Each row was made from one path, in order. Every step used is in the known rows, and no mark comes twice. Write each row's path.
(in the rows, 128 means zero)
Known rows
r-a-l-t-g-d-k: [133 109  98 135 154 145  92  88 106 171 165 131 127 106  90 103 145 141
 147 101 160 134 116 148 148 135 107 106 151 117 120]
g-d-k-t-l-a: [139 131 103 123 135 152 122 137 165 133 142 134 136 103 167  89 130 134
 137 163 174  60 127 116 150 135 142 114 156 171 115]
f-r-a-l-t: [106  57 100 131 213 141  93  65 141 136 143 104 119 146 124 126 101 116
 164 128  93 104 111 104  61 105 134  94 138 125 141]
a-g: [ 87 113 106 109 121 152 114 105 107 123 117 133 108 156 116 123 106 142
 122 139 139 104 151 196  96 100 164 155 149 173 114]
l-t-g-a: [176  76  91 146 150 169 102  99 124  89 142 149 131 143 152 141 151 101
 147 180 196 144 142 162 159 144 152  54 134 173 129]
f-r-a-k-t-g-d-l: [153 152 112 132 171 135 122  98  87 192 138 151 110 145 124  93 143 128
 138  98 138 118 128  61 148 142 136 114 152 184  86]
g-t: [118 103 100 168 151 163 103 100 165  91 113 154 128 142 116 110 138 123
 129 162 136 141 132 154  57 109 166  80 144 201 114]
k-d-l-a-g-t-r: [ 98 137 107 138  76 125 121 104  72 134 128 150 129 119  87 126 106  89
 119 119 103  85 106 150 158 144 146 130 156 157 103]
l-a-g-d-k-t-r: [133 153  98 119  81 128 114 132 119 162 176 138 127 128  71 103 114 118
 114 144 187  52 131 138 178 112 125 125 155 144 120]
d-k: [ 85 135 104 148 137 150 111 100 117 133 134 167 126 129  69 102 124 128
 136 146 151 107 156 165  39 137 147  95 150 179 131]
g-t-r-f: [136 102  99 160 137 146 113  95 130 127 150 177 136 129 104 104 146 118
 133 173 150  99 120 110 135  82 145  60 129 140  89]
d-l-t-k-a: [ 96 102  89  82 149 148  98 120 101 118 115 121 104 126 106 112 137  85
 124 159 121 136 144 109  78 136 141 120 151 153 125]
a-k: [ 97 120  94 151 134 158 114 106 127 116 133 173 105 126  68 106 120 147
 129 155 113 109 145 186  98 108 161 130 131 175 130]
g-a-k-d-l: [ 85 121 114 143 118 133 114  93  89  95 156 203 104 113  60 113 122 101
 130 136 121 119 131 135 106 172 150 101 149 199 102]
d-k-a-l-t-r: [ 89 132  91 132 114 141  98  86 104 116 168 116 121 123  35 128 131  93
 136 128 109  85 117 117 133 132  98 109 141 107 150]
f-r-a-k-t-g: [166 151  99 139 163 151 134 103 108 173 114 159 109 179  79  96 138 152
 148 120 144 101 152  73  91  99 133 146 134 175  97]
d-r-a: [ 62 118  91 135 194 142 121 109 142 148 146 141 124 174  62 117 103 147
 164 117 148 145 169 176 114 101 168 156 145 144 108]
a-g-t: [105 116 102 140 119 150 102  99 127 104 113 135 118 148 114 113 129 140
 111 128 134 134 124 184  87  97 165 114 150 193 104]
f-r-a: [102  72 108 138 196 148 110  87 143 147 137 149 136 188 127 113  98 132
 163 146 138 101 151 106  25  98 155 124 144 174 100]
g-t-r-a: [ 95  82 100 164 140 144 110 112 150 139 150 145 144 162  63 118 118 138
 155 140 137 120 122 144 110  80 155 136 136 133  91]
k-a-g-d-l-t-r-f: [127  95  97  84 126 124  94  98  72 134 186 129 128 117 157 105 128  90
  93 125 178 100 120  97 205 110 119  78 147 120 103]
r-a-g: [ 74  82 106  99 140 137 110 112 112 141 132 129 119 171 101 113  88 169
 134 108 149 119 150 197  89  77 161 184 150 141  92]
d-g: [ 76 128 110 110 158 158 124  99 111 112 139 146 122 148  87 130 101 128
 115 140 183  96 171 177  46 133 169 144 151 176 112]
r-a-k-t-l-d-g: [ 92 133 103  93 159 133 130 129 140 145 143 137 129 137  63 101  99 146
 131  84 209  84 138 125 138 110 166 234 142  99 106]
d-l: [ 78 129 117 137 164 146 128 102  99 127 103 144 112 129 128 125 115 103
 140 136 105 119 149 142  79 157 171  97 153 178 123]
a-l-d-k-t: [124 161 110 130 145 128 113 107 162 128 120 149 113 124  27  94 121 105
 143 118 166 102 137 101  76 132 126 138 152 115 147]
d-l-a-g-t-r-f: [124 132 100 130 116 117 119 100  62 147 135 154 137 102 141 100 116 118
 119 123 119  97 104 144 195 110 149  73 145 113  91]
f-r-a-k-d: [ 93  78 105 137 151 142 110  84 125 136 160 199 116 159  51  94  98 127
 140 136 126  89 142 102  21 111 134 159 140 189  95]
f-r-a-l: [ 90  99 115 138 187 143 109  65 135 142 135 134 113 167  89 121 106 147
 179 127  70  97 119 109  59 104 131 147 146 135  98]
g-d-k-t-l: [111 147 111 126 138 157 123 124 168 148 150 135 117 126 125  96 161 136
 140 152 179  63 127  71 116 125 139 117 152 195  99]
f-r-a-l-d-g: [ 90 121 113 106 185 131 109  71 121 140 141 133 134 157  71 126  79 114
 152  89 164  97 133 133  87 137 146 203 154  90 117]
k-d-g-a-l-t-r-f: [120  81 104 108 141 126 101  69  94 107 217 172 122 111  60 133 121  91
 129 157 182  68 110  93 152 121 112  72 133 102  96]

Write each row's path
[152 126  76 134 159 138 111  81  85 125 187 207 113 118  75  99 155 106
 131 141 191 138 145 126 199 134 128  57 128 153 107] -> l-t-g-a-k-d-r-f
[117 105 108 137 147 149 107  93 164 103 104 144 119 124  86 125 107  94
 160 142 131 119 129 170 136 132 149 177 145  94 150] -> a-l-d
[126  84  96 132 162 139 110  81 114 141 163 141 117 107 103 120 128 103
 147 168 120  74 109 105 160  90 125  65 124  85 127] -> a-l-t-r-f
[108 127 100 146 136 141 104 107 136 128 124 170 143 119  71  99 111  90
 139 135 193 121 151 171  83 151 152 132 151 129 158] -> l-d-k
[111 175  84 153 118 153 126  93  93 121 166 206 102 148  18 123 152 117
 147 139 157 136 158 167 189 158 140 135 139 197 103] -> t-g-a-k-d-r
[ 73 165  91 128 168 142 143 129 151 164 143 132  99 153  57  98 139 174
 163 110 124  86 134 101 164  88 160 181 133 154  95] -> d-r-a-k-t-l
[113 125  90 134 176 156 117 111 132 172 158 145 128 168 101 114 136 148
 160 117 182 157 163 175 193 115 152 161 149 153  92] -> t-g-d-r-a
[107 127 102 117 116 158  86 108 143  84 172 163 136 144  98  84 141 126
 102 139 196 128 162 138  73 139 111 121 165 197 107] -> g-d-k-a
[ 92  67  91  72 159 126  88 125  89 203 146 107  97 105 124 113 120 115
 135 138 129 129 109 156 152 108 164 132 153 117 107] -> r-a-g-d-l-t-k
[152 149  94 144 122 149 122 115  71 146 122 165 120  82 148  99 123 132
 126 129 113 121 130 198 219 167 152 120 148 157 126] -> t-g-d-l-a-k
[125  66  96 140 167 151  85  80 153  70 161 124 111 118 114 142 129 107
 151 169 127 124 110 159 125 130 141  53 136 139 145] -> g-a-l-t
[ 72 129 108 133 149 147 120  79 109 144 159 160 130 145  90 102 133 149
 137  93 131  70 100  74  70 123 147 168 145 194  62] -> f-r-a-k-d-g-t-l
[ 88  91 107 108 156 136 108  88 101 160 136 130 123 193 126 113  89 150
 142 111 135  97 142 146  61  85 155 162 151 166  91] -> f-r-a-g
[103 111 106 123 142 154 104  98 124  71 176 166 131 155  95 139 117 129
 127 164 214 117 157 184  94 141 166 101 149 187  94] -> d-g-a
[ 89 130  94 118 194 133 133 131 179 158 130 125 129 168  80 107 114 125
 175 100 187 119 151 110 175 103 169 210 144 107 116] -> k-t-l-d-r-a
[161 133  98 126 133 119 121 122 107 158 175 178 120  88 113  78 123 119
 116 154 155  68 119  90 218 108 133  72 137 119 101] -> g-d-l-a-k-t-r-f
[156 143  83 104 179 149 101  78 108 124 172 137 113 124 132 100 167 117
 126 119 170 150 140 109 225 123 102  86 146 124 105] -> k-a-l-t-g-d-r-f
[108  67 104 103 195 125  86  84  94 169 162  97 125 135 194 115 101  95
 121  98 147 116 114 113 116 133 154  75 157 162 128] -> f-r-a-g-d-l-t
[124 106  98 153 139 166 122 120 158  98 100 131 145 110 195 111 129 133
 149 165 113  91 112 160 144 128 170 112 146 171 114] -> g-t-l-a
[ 71 105 103  75 146 144 109  90  94 144 150 144  88 109  21 136 113  96
 127 153 135  78 130 129  47 139 134 170 151 134 111] -> a-l-t-k-d-g
[ 84 117 120 116 126 143 107  70 119  66 178 173 105 137  35 144 117 127
 140 144 152  97 129 149  93 155 126 140 155 162  82] -> k-d-g-a-l
[ 75 166 102 121  87 152 109 103 106 106 126 123 130 140 119  96 161 154
 117  92 128 105 109 127 119 122 132 152 159 190  79] -> d-k-a-g-t-l
[128 124  93 134 108 127 117  96  85 124 182 207 138  94  56  87 111 124
 101 138 167  72 118 134 140 108 132 103 135 126  85] -> l-a-k-d-g-t-r-f
[ 67 114 109 108 157 137 117  77  88 142 178 186 119 160  34 105  84 134
 117 102 165  74 154 114  10 128 140 180 149 183  87] -> f-r-a-k-d-g
[107 127 113 123 157 166 142 127 172 124 108 124 107 151 139 118 144 132
 151 167 146  61 141  73  97 105 160 142 141 190 103] -> k-t-l
[113 146  95 120  90 134  83 102 121  80 123 146 144 144  80  84 130 117
  92  82 185 159 130 168  96 126 132 153 163 154 117] -> l-d-k-a-g-t
[ 76 121  78 110 166 149 114 108 123 163 145 156  91 131  36 126 133  71
 148 178 138 113 153 132 102 134 156 129 144 170 136] -> l-t-k-d-r
[133 115 105 120 151 159 140 139 168 113 102 125 128 128 178 108 114 131
 149 172 141  57 140 118 125 117 161 137 145 164 120] -> k-t-l-a
[107 145  98 134 110 151  98 110 149  77 122 149 155 133 101  83 152 104
 123 106 183 134 129 111 109 149 127 155 158 153 118] -> g-t-l-d-k-a
[124 117  85 111 102 145 100 129 112 147  98 141 108 115 103 103 130 138
 132 176 105 119 111 201 125  93 168 146 150 149  97] -> l-a-g-t-k
[153 136  98 133 148 151 137 124 119 157 111 159 106 159  56  95 136 166
 142 115 157 124 158 121 114  89 139 166 133 152  96] -> r-a-k-t-g
